What can hang from each mark
j_759: j_671 j_752
j_752: j_424 j_672 j_734 j_759
j_900: j_821 j_863
j_737: j_424
j_821: j_672 j_900
j_671: j_672
j_734: j_752
j_672: j_671 j_821
j_863: j_900
j_136: j_863
j_424: j_752

Known rows, with every way that one mark hangs from another
j_737(j_424(j_752)): [ -9 -37  17  -8  22 -14 -21 -22  12   1   7 -16 -21  -2 -43  -8  31  -5
  30 -49 -36  14   1]
j_671(j_672(j_821)): [-10   7 -16   9 -17  21 -30  24   6 -16 -15  -6  -3 -38  -4  -2 -23  -3
 -24 -17  -2   2  22]
j_136(j_863(j_900(j_821(j_672(j_671))))): [-12   8 -49  18   2  -8 -20 -51  83  14  36  21 -29 -33  -1  71 -21  30
 -41  22  13  39  33]
j_734(j_752): [ 24 -15   9   0  -2  10 -11  16  41 -25   8 -46 -36   7  -5  10  14   1
   7 -24   0  11  33]
j_752(j_424 j_672 j_734 j_759(j_671)): [ 12  -4  21 -23  17  -7  43   0 -58   4  -2 -13   5   7  27   8  31  24
   3  15   2 -17  -6]
j_759(j_671(j_672(j_821)) j_752(j_424)): [-16  11   5 -13 -12  17  18  45 -66  19 -11   7  16 -27  -8   1  -2 -18
   2   3 -18  16  14]
j_863(j_900(j_821(j_672(j_671)))): [-15  17 -45   1   4  10   1 -49  85  -6  23   1   5 -29  -7  56 -21   7
 -27   4  -4  44   9]
j_752(j_424 j_672(j_671 j_821) j_734 j_759): [-26  16 -29  -6   7   9  35   1 -17 -12   8  -1  12   3  22 -10  19  31
   0  21  20 -22 -33]
j_734(j_752(j_759(j_671(j_672(j_821(j_900)))))): [  0  14   5   8 -19  -2  24  43 -27  -7  -7 -10  16   5  18 -36 -37   0
  -6  16  -3 -54   3]
j_424(j_752(j_672(j_821) j_734)): [ -4  -9   3   5  25 -19 -27 -16  13  25  -2   6 -14   2 -13 -18  -9  -7
   6 -36   0  -5 -21]
j_863(j_900(j_821(j_672))): [ -1  16 -18  15  13  15 -26 -50  93  -8   8  -2 -13 -27 -16  54 -25   5
 -39   0  -3  37  14]
j_752(j_424 j_759(j_671)): [ 12  -2  15  -5  -2  17  26   6 -48 -10   6 -23   4 -14  14  22  40  20
  10   1  -2   0   9]
j_759(j_671(j_672(j_821(j_900))) j_752(j_424)): [-17  14  30   2 -18  12  13  45 -58  21 -16  22  20   0 -10  -9 -22 -24
  -3  14 -19  -4   7]
j_672(j_671 j_821(j_900)): [-15  15 -11  31 -26  20 -15   0  41 -18  17   4  13   8  -1  -2 -24   1
  -9  -6   7   4  -2]
j_672(j_821(j_900)): [  4  12  27  49 -14  26 -53   0  53 -19  -5   2  -9  10 -13  -5 -30   1
 -22 -12  11  -5   5]
j_734(j_752(j_424 j_672(j_671 j_821(j_900)) j_759)): [-22  23 -12  11   0   8  40  27  -4 -34  -2   1  16  32  20 -45  -4  11
   7  51  30 -58 -36]
j_671(j_672(j_821(j_900))): [-10  12  12  29 -23  16 -37  24  12 -16 -21  10   2  -8  -6 -18 -46  -7
 -30  -5  -4 -20  13]
j_672(j_671): [ 11 -14 -27 -11 -15   9   6  -8  20 -17  26 -21  -1 -14   6  35  23   0
  10 -30  -1  44  27]
j_752(j_424 j_672(j_671) j_734 j_759): [ -5  -4 -16 -27   9  -6  50  -5 -29 -10   9  -9   4  13  26   4  38  24
  11  14  11  -7 -16]
j_752(j_424 j_672(j_671 j_821) j_759): [-21  25 -41  -1   5  17  35   5 -23 -32   1  11  26 -10  25 -17  21  13
   4  37  37 -18 -34]
j_863(j_900(j_821)): [ 11   7   4  37  19   8 -40 -47  66 -12  13   8 -24 -30  -7  55 -19   6
 -21 -23   9  28   2]
j_136(j_863(j_900)): [ 22 -17   6  44   6 -16 -47 -31  45   1  30   9 -62 -24  -3  68   1  24
 -33  -6  24  25  44]
j_671(j_672(j_821(j_900(j_863)))): [  1   7  28  37 -35   9 -76  24   1  -2 -28  25  -2  -5  -8 -26 -44  -7
 -29   4   6 -31   7]

Rows
[ 18  10  -6   1 -13  24 -85 -33  72  10 -14  10 -11 -18 -17  25 -13   6
 -24   8   4  33  17]
j_900(j_821(j_672) j_863)
[ 19   2  13 -12  13 -10  14  10 -25  35  -1   7   7   3   6  10 -11 -21
   1  -9  -3  31   7]
j_759(j_671 j_752(j_672(j_821) j_734))
[  9 -13  24   0   4  15   0  -7  -1  -7   6 -30 -31   9   0  21  40  35
   2 -19  -7  -1   4]
j_752(j_424 j_734 j_759)
[-20  17  15   9 -17  13  31  52 -43 -14  -9 -10  12   9  10 -40 -17  15
  -1  30  -5 -67  -7]
j_734(j_752(j_424 j_759(j_671(j_672(j_821(j_900))))))
[-18  17  -7  -3 -13  23  25  32 -68  -9  -9  -6  22 -38  14  -8   7  16
  -4  14  -5 -29  -2]
j_752(j_424 j_759(j_671(j_672(j_821))))
[  6  -3   4  -1 -44   5 -35  -9  49   5  -1   5  10  29 -10  10 -12  -4
 -18  25  -6  16  25]
j_821(j_672(j_671) j_900(j_863))
[ 19 -20  17 -38 -11 -18  26  25 -53  45  -1  -9  -2  -9   1  24  -7 -27
   6 -32 -39  39  42]
j_759(j_671(j_672) j_752(j_734))
[  4  11 -36 -13 -23  19 -55 -31  64  13   3  13   7 -20  -6  27  -8   5
 -14  14   0  41  11]
j_900(j_821(j_672(j_671)) j_863)
[ 17  -7  -7 -23 -12  -9  42  36 -43  -8  -2 -32   4 -13  22  -9  -2  -3
   8  -2  -9 -22  25]
j_734(j_752(j_759(j_671(j_672))))
[ -1 -16  27 -37  -7  -5  32  35 -70  39  -3  -9  -4  -8  -6  21  13  -8
   9 -19 -42  27  30]
j_759(j_671(j_672) j_752(j_424 j_734))
[-15   7 -12 -13  10   5  22  11  -6  11   6   7  -2  13  -5   4  16  -6
   9   6   4  28 -13]
j_759(j_752(j_424 j_672(j_671 j_821) j_734))
[-10 -40  20 -24  38 -34  -6 -26   4  14   1 -10 -20  15 -31 -21  26  -2
  25 -37 -33   1 -10]
j_737(j_424(j_752(j_672 j_734)))
[ 23  11   3  -7   9  -2  14  11 -29  16 -10  16  19 -12   9   6 -11 -39
   5   5  12  33   7]
j_759(j_671 j_752(j_672(j_821)))
[  9  10 -30  -6   1   0  12   5   5  -2   0  20  14  -1   6   6  -2 -38
   9   5  21  45  -5]
j_759(j_752(j_672(j_671 j_821)))
[ -7   2 -15 -14 -29  11  14 -10  64 -11   9 -15  16  26  -7  17 -15  -5
 -18  15 -17  29  31]
j_821(j_672(j_671) j_900)
[ -3 -34  11 -26  38 -39  10 -30 -13  11  -3  -5 -12  16 -18 -29  27  -1
  28 -29 -24 -14 -24]
j_737(j_424(j_752(j_672 j_734 j_759)))
[-10  20  35  14   9   3  22   7 -40   4  -9  12  18  26  21 -25 -10  26
 -13  32  10 -55 -30]
j_752(j_424 j_672(j_821(j_900)) j_734 j_759(j_671))
[-16  10  13   4   4   1  17  11   2  12   1  22   3  39  -6  -9  -4 -10
   3  16   4   8 -22]
j_759(j_752(j_424 j_672(j_671 j_821(j_900)) j_734))
[ 20 -22   5 -14  26 -39   8 -27 -15  23  -5   2 -11  17   6 -12  12 -10
  21 -29   1  -9 -20]
j_424(j_752(j_672 j_734 j_759))
[ 23  -3  41  14 -33  11 -68  -9  59   4 -20   3 -10  35 -21   8 -17  -4
 -33  20  -3   6  31]
j_821(j_672 j_900(j_863))
[-11  10 -22  12   7 -26  16 -16 -11   5  -1  36  30  18  11 -40 -21 -23
  21   7  19 -29 -52]
j_424(j_752(j_672(j_671 j_821(j_900)) j_759))
[ 16 -27   9  -3  10 -24  -8 -28   2  28  12 -13 -25   8 -10   5  17   0
  26 -57 -19   5  -8]
j_424(j_752(j_734 j_759))
[ -2  10   6  44 -39  16 -60   0  29  -4   9  24   7  13  -4  -7 -24   4
  -8   1  17  -8  -8]
j_672(j_671 j_821(j_900(j_863)))
[ 14  14 -18  11  13   2  10  17  13 -32 -12 -13  -5   3  19 -31  -7  -1
  -3  21  36 -32 -12]
j_734(j_752(j_672(j_821) j_759))
[ -2   1 -25 -23  10  -1  59  20 -22 -34   5 -21   3  13  26 -17  32  12
  24  33  24 -23 -13]
j_734(j_752(j_424 j_672(j_671) j_759))
[  2  20 -51   1   0   2  25  -4  -5 -26   3   9  29 -12  32 -10  -1  -6
   0  21  37  -3 -24]
j_752(j_672(j_671 j_821) j_759)
[ 12  14  54  20  -5   1 -24  21 -53  23 -22  46  17  21  -3 -14  -6 -23
   2  40  19 -10 -17]
j_759(j_671 j_752(j_424 j_672(j_821(j_900(j_863)))))
[ 10  -5   7   2   3  17  13  21   4 -31   4 -40 -26   9   1  -4  36  21
  15   2   7 -18   6]
j_734(j_752(j_424 j_759))
[ -6 -33  14 -18  36 -26  -7 -22  -1  -5  -6  -2 -10   2 -28 -21  25 -15
  27 -24 -18   3 -11]
j_737(j_424(j_752(j_672)))
[ -4 -33  15 -34  35 -44  33 -25 -46  25   3  -6   5   9 -10 -24  25   1
  34 -24 -34 -15 -21]
j_737(j_424(j_752(j_672 j_734 j_759(j_671))))
[-33 -12 -10 -16   8 -18  16   2 -56  15  -3   3  20 -29 -22 -42   1  -3
  25 -22 -38 -29 -18]
j_737(j_424(j_752(j_759(j_671(j_672(j_821))))))
[ 23 -14  -3  -6  25 -30   6 -23 -20   4 -11  10   1   4   7 -14  14 -27
  24 -15  15  -3 -22]
j_424(j_752(j_672 j_759))
